What can hang from each mark:
K_35: K_373 K_769
K_373: K_35 K_299
K_975: K_597
K_271: K_373 K_597 K_900
K_229: K_597
K_879: K_229
K_299: K_373 K_823
K_900: K_35
K_823: K_299 K_975
K_597: K_166 K_271 K_816 K_858

Every row comes from one small tree of marks. The marks that hang from a mark follow it in brackets, in the order of their numbers. Every link used is in the known rows. Which tree was each row made from?
Known rows:
K_879(K_229(K_597)): [ 12 -31  -1   3  13   2   1   3   0  -2 -11 -17  -6  -7   1  40 -19  19
  22   5   0   7   7   1  11   9  -6  -4  34  -8  19   2]
K_271(K_597): [ 11  35   6  -3 -17  -8  15   9   4  -1  -8   1  11  17   2  18  10   8
  -7  -2  -9   8   7  12  -2 -10   1  -1   7  -8  -6  -7]
K_975(K_597(K_166)): [  8  53   1  -1  55  -9   3  13 -23   8  -2 -10  -6   0   6   7   1 -25
 -17  -8  -5   2  17  12 -12  13  -2   5  -2  11  -7   3]
K_900(K_35(K_373(K_299(K_823)) K_769)): [-17 -24   2  -6 -35  14 -14   9   9 -33  14 -15   3 -24  -2  -1  -3  10
 -67   6  -1  15  -3   9 -24  16  -8  11   1   3 -12 -17]
K_229(K_597(K_166 K_271(K_373) K_858)): [-13  44   8  13   2 -34  -9 -11  26  21  -2  11 -35  -9  10  29 -13  -1
 -44  -6  -3 -24  -5  -1   1  -4  11  -9  10   6   9  20]
K_823(K_299 K_975): [ 18  12   6  -7  14   2  20  -5  -6  19 -16  -1  25  22  -4  11   0 -22
 111   4  14  15  -2 -11   9  -9  -9  12  -4 -12   1   0]
K_879(K_229(K_597(K_166 K_816))): [ 10  15  -9   1  25   0   7  -1   5  -6   1  -5  -3  -6   2  -7 -32  36
  16   0 -10   9  26  13   2  21  -6  -4  12  -9   9   8]
K_35(K_373(K_299(K_823)) K_769): [-17 -44   3  -9  -6  11  -9  24  -3 -40   7 -19  -7 -26  -3 -39   0  19
 -33   0  -2  20   4  19 -19   4  -8   8  14   3  -7 -18]
K_900(K_35): [  9  19   2  -1 -20  -4   6  -8   9   7  -2 -12  21   7   1  46   2 -11
  -5   3  -1   4  -3 -12 -11   4  -3   2   1   4   0   2]
K_597(K_166 K_271(K_900) K_816 K_858): [-11  27  -1   1 -22  -9   9 -10   0  21  20  10   5   4   3 -51  13   4
 -55 -15 -19 -11  12   6  -2  -5  15 -15 -20  12   1  16]
K_271(K_373 K_900): [  0   5   6  -6 -33   3  -6   6  -9   7   0  -2  -3   0   2  25  15 -15
  -5  -6   2  -7 -21 -17  -7  -8  14   2  15  -2   9  -3]
K_229(K_597(K_166 K_816)): [  3  45  -7  -1  26 -11  20  -1  19 -14   4   5  -9 -13   1  -4 -16  31
  25  -5 -11   6  18   8   0  18  -5  -3  -3   7  -3  11]
K_879(K_229(K_597(K_816))): [ 13 -22 -15   1   9  13   8  -9   9 -11   4  -8   5  -7  -3   9 -23  41
  27   5 -10  12  10  11   3  14  -9  -9  14  -7  12   1]
K_823(K_299(K_373(K_35)) K_975): [ 10 -24  -1   1  31   7  10   5  -6   8 -20  19  26  18  -5  -1   3 -27
 116  11  25   0  -8 -25  28 -21  -4  11 -17 -21   3   4]
K_879(K_229): [ 15 -32   1  -1  13   7  -2   9 -14   7 -10 -24  14  13   2  10 -11   5
  17   2  -2   8  14   4   1   0  -5   0  27 -11  15  -2]
K_597(K_166 K_816): [  7  44  -2  -4  25  -9  17   4   2  -5   4  -5  11   5   3 -31 -10  19
  14  -7 -13   9  26  12 -12   7  -3   0 -10   1  -7   7]
K_373(K_299): [  7 -15   3  -7   4  -1   2  -5  -6 -13  -3 -20  -4   5  -2  -4   5  12
  23   0   2   9   6   7  -5   1  -8   7  12   6   6  12]
K_900(K_35(K_373)): [ -2  34   7  -2 -26   0   7  -7  10   7   3 -12  28 -13   3  59  -6  -7
 -31   5  -3  10   9  10 -29   4   2   1  -8   5   4  -3]
K_900(K_35(K_373 K_769)): [ -8  25   4  -4 -21 -11   3  10   7  -8   6 -11  23 -32   2  38  -5   8
 -59  10  -9  15  -2  19 -28   9  -1   5   2  -4  -6 -16]
K_823(K_299 K_975(K_597(K_271))): [ 13  18  -6  -1  50   9  10 -19 -45  38  -4  13  16  16  -5  13  14 -38
  56   7  11  -1 -17   5  15  -4  -5   8 -32   4  -1  -2]
K_229(K_597(K_166 K_816 K_858)): [ -3  49   1   4   2 -15  17  -9  49  -4   7   2 -12  -8   3  -8 -21  20
   7  -8 -13   4  26   8  -7   6  -5 -14   1   7  -7  20]
K_879(K_229(K_597(K_271(K_373) K_816))): [  3 -20 -16   8   5   7 -12 -23  -3   8  12   8  -8 -12   0  15 -21  38
 -13   5  -8 -15 -15  14  10   7   4 -10   3 -11  21   1]
K_975(K_597): [ 11  14  -5  -1  35   8   6   5 -20   4   2 -12   1  -2   0  17   9 -24
  -7  -3  -3   6   0  10 -11   5  -6  -1   3  13  -3  -2]
K_299(K_373(K_35(K_769)) K_823(K_975)): [ -9 -77  -1   2  16   9  -7  31  -7 -26 -13  12   2   1  -7 -54   4 -12
  34   8  15   4  -9 -32  21  -4  -4   4  -3 -11 -15 -24]
K_271(K_373(K_299) K_597(K_858)): [ -1  24  14   1 -62  -7 -14 -11  48   2   2   1 -19  16   2  18   3   2
 -33  -2  -2  -9  -5  15 -16 -22   1  -4  14  -9  -8  10]
K_271(K_373 K_597): [  7  43   9  -1 -30 -11  -3   6  13   3  -8   7  -1  12   4  38   4   2
 -18  -1  -4  -4 -10   9  -9 -16   7   2   9 -16  -6  -9]
K_900(K_35(K_373(K_299) K_769)): [-11   4   4  -7 -33  -6  -7  -1  12 -16  10 -18   7 -31  -2  28  -4  15
 -65  11  -4  16  -2  24 -29  13  -6  10   0   1  -1  -2]
K_299(K_373(K_35) K_823(K_975)): [ -2 -78   1   4  14  20  -5  14  -6 -12 -13  10   9  20  -5 -34   5 -24
  62   4  23   0   1 -40  21 -11  -2   1 -12  -4  -9 -14]
K_823(K_299 K_975(K_597(K_271(K_900)))): [  7  19  -6  -5  18  17   8 -22 -53  41   4  16  14  11  -7   1  30 -46
  30   2  12  -3 -28  -5  19  -5   8   8 -32   5   6  -3]
K_299(K_823): [  5 -26   2  -3   7  14   5  19  -9 -20  -5 -13   3  11   0 -15   6 -12
  32  -9   1   9   6 -17  -2  -1  -7   1  13   6  -5 -13]
K_299(K_373 K_823): [  0 -38   0   1  25   9  -7  26 -10 -19   0  -6   9   4   2 -22   6  -9
  30  -7   9   7  -4 -12   2 -20  -3  -1   0  -7  -4 -11]

Which tree is each row?
[  0 -77   0  -4 -13  30  -4  -6  -6 -22 -14  -5 -10  24  -9 -40   6 -17
  60   4  20   0  10 -38  16  16 -10   7  -1  14 -10  -5]	K_373(K_35 K_299(K_823(K_975)))
[ -8  19   2  -4 -63  -7 -16  10   5   0   8   2   1 -17  -1  41  14 -10
 -66   4  -1  -6 -38 -20 -12   6  11   9  12  -7  -5 -11]	K_271(K_373 K_900(K_35(K_769)))
[ -7   0   1  -1 -21  -3  -9  -6 -28  21   6   6  -3  -4   2  14  22  -4
 -35  -6  -1 -21 -28 -11   5 -10  20  -1   2   3  18  -2]	K_597(K_271(K_373 K_900))
[ -2  56 -13   5  47  -1  -8 -11 -19  22  19  18  -8  -6   5 -16  -1  -1
 -43  -6 -13 -20  -7  25 -17   8   8  -2 -33   9  -6   3]	K_975(K_597(K_166 K_271(K_373) K_816))
[  4  22   7  -4 -39  -6 -12  -6  14  -7  -2   2 -13  11   1  21   5  15
 -17   2   0  -6 -10  15  -9 -11   2   6   9 -11  -4   3]	K_271(K_373(K_299) K_597)
[ -5  36   2   9  41 -16  -3  -6 -13  30   6  -1 -10   5   8  -9   6 -31
 -61  -9 -10 -15  13  19  -7  -2   4 -11 -10  20  -4  14]	K_975(K_597(K_166 K_271 K_858))
[ -7  24   3  -2   9 -17   4   6 -37  20   1   3  -2   2   6 -15  21  -6
 -37 -11  -5 -11   3  -5   9   1  19   1  -2   8  12   7]	K_597(K_166 K_271(K_900))
[ -8 -45  12 -10 -16  21  -5  -6   0 -10   1 -15   3   2  -6 -26  -3  -4
  28   3  16  19  12   2 -14   6  -8   7 -12  12  -4 -12]	K_35(K_373(K_299(K_823(K_975))))
[ -2  82  19   6 -39 -26  -8  10  43  14  -7  11 -12  19  11  21  -7 -13
 -50  -8  -8 -10  11   9 -18 -22   8  -4  13 -16 -14   3]	K_271(K_373 K_597(K_166 K_858))
[  1  37   8  -5 -62  -1  -6   9   7   4   1  11  -3   6   1  34  22  -5
 -42  -6  -1  -8 -21  -5  -5 -16  18   1   7 -12   0 -10]	K_271(K_373 K_597 K_900)
[ -4 -65  -6  -3  -5  29  -5   9  -4 -38  -9 -10 -12  14  -4 -31   8 -12
  31  -3   9  -3  12 -27  13  13 -10   6  13  14  -2  -3]	K_373(K_35 K_299(K_823))
[ -5 -13  -5   3   4  -9 -15 -26  -3   2   2   5 -39 -16  -1  31  -1  26
  -9   4   7 -18 -26   5  13   6   4   1   8   9  19  15]	K_229(K_597(K_271(K_373(K_299))))
[ -8  43  -5   9  12 -19  13 -20  27  12  12  13 -14 -10   4 -17 -13  25
 -24  -8 -17 -11  18  14   2   4   3 -17 -10  13   0  22]	K_229(K_597(K_166 K_271 K_816 K_858))
[ -9   6   4   5 -66  -5  -2 -23   4  31  14   0  16   7   1  29  23 -27
 -77  -4  -6 -16 -16 -20  -1 -10  15 -11  -9  16   8  11]	K_597(K_271(K_900(K_35)) K_858)
[  4   6 -14   6  39  -6   2 -14 -13   7   4   4  -6  -7   4 -18 -22  43
 -13   0 -15  -6  17  17  12  20   2  -8  -1  -5  16   9]	K_879(K_229(K_597(K_166 K_271 K_816)))
[ -5 -45  -6   3  31 -12  -4  34  -5 -27 -12   4   4 -14  -1 -19   5   7
  -1   6   1  -2  -6  -6  14 -10   0   3  13 -13  -2  -6]	K_299(K_373(K_35(K_769)))
[  2 -31  -3  -1  32  -3   4  20  -6  -6 -20  21  19   2  -6 -16   2 -12
  86  15  18   5 -16 -16  29 -15  -7  14  -6 -29  -6  -7]	K_823(K_299(K_373(K_35(K_769))) K_975)
[ -8 -24  11  -7 -46  26  -9 -19  12  -2   8 -12  12   3  -6  11  -4 -16
   2   9  17  16   2  -8 -21  13  -8   9 -26  13  -9  -8]	K_900(K_35(K_373(K_299(K_823(K_975)))))
[-10 -81 -10  -4  -2  21  -9  24 -10 -53  -8  -8 -18  -4  -6 -52   9   1
   2   3   1   0   5 -20  13  17 -12   8  24   4 -11 -12]	K_373(K_35(K_769) K_299(K_823))
[-14 -53   9 -11 -12  12  -7  10   1 -25   3 -12  -7 -16  -8 -41  -2   9
  -1   7   9  25   4   9 -16   9 -11  10  -1   2 -15 -21]	K_35(K_373(K_299(K_823(K_975))) K_769)
[  3 -50   7   0  15   8  -3  11  -8  -4  -2   1  12  15  -3 -29   3 -14
  59  -1  18  12  -7 -21   8 -21  -4   2 -16  -5  -9 -13]	K_299(K_373 K_823(K_975))
[  2  70   0  -8 -32  -3  16   9   4  -2  10  18  10  11   2 -27  14  20
 -34 -10 -17   5  14   9  -9  -1  13  -2 -18  -4 -11  -3]	K_271(K_597(K_166 K_816) K_900)
[  3  35  -7   0  37 -11  12  -9 -18  11   8   7   8   6   3 -41  -1  23
  -9  -7 -17  -5  19  19  -1   5   4  -4 -22   7   2   7]	K_597(K_166 K_271 K_816)
[ -6  51  -9   7  21 -18   0 -16   7   7  11  21 -22 -19   5   5 -17  34
 -12  -2 -10 -18  -8  12   4  12   9  -4 -15   3   6  10]	K_229(K_597(K_166 K_271(K_373) K_816))
[  1 -38  -2  12  -2  -7  -4 -18  11  18  -3 -10 -10  -2   3  22 -15  12
 -30   2  -5  -9   6   6  13  -4   0 -18  27   1  22  11]	K_879(K_229(K_597(K_271 K_858)))
[ 11 -12  -9   4  58  19   2   1 -18  12 -12  21  20  10  -6   9   7 -50
  87  11  24  -2 -14 -13  22 -13  -5   9 -31 -12  -7   0]	K_823(K_299(K_373(K_35)) K_975(K_597))
[-12 -17   2   9 -20 -14 -17 -30  27  10   7   2 -42 -13   2  24  -4  13
 -32   1   3 -22 -20   5   6  -5   4  -9  16  13  14  26]	K_229(K_597(K_271(K_373(K_299)) K_858))
[  2   9 -16   3  17  -1  19 -25  -3  -4  11   8   0 -15  -3  -4  -3  44
  11  -1 -12  -3  -5  13  11  10   0 -12 -13  14   8   6]	K_229(K_597(K_271 K_816))
[-11 -75  -9   3  26   8  -9  46  -8 -44  -7   5  -1 -10  -2 -43   6  -2
  -2   1   5  -1  -6 -22  14  -7  -2   2  11 -13 -12 -22]	K_299(K_373(K_35(K_769)) K_823)
[  2   6   7   9  -1 -15  -2   4  27   8 -11 -13 -19   2   8  22 -30   3
  -9  -2  -5   1  27   3   2   4  -4  -9  36  -6   9  17]	K_879(K_229(K_597(K_166 K_858)))
[ 13  23   5   0  15  12  12 -14   9  33  -3   1  15  21  -5  15   5 -54
  66   2  11   8  -2   1  -3 -13 -13   1 -14   3 -13   7]	K_823(K_299 K_975(K_597(K_858)))
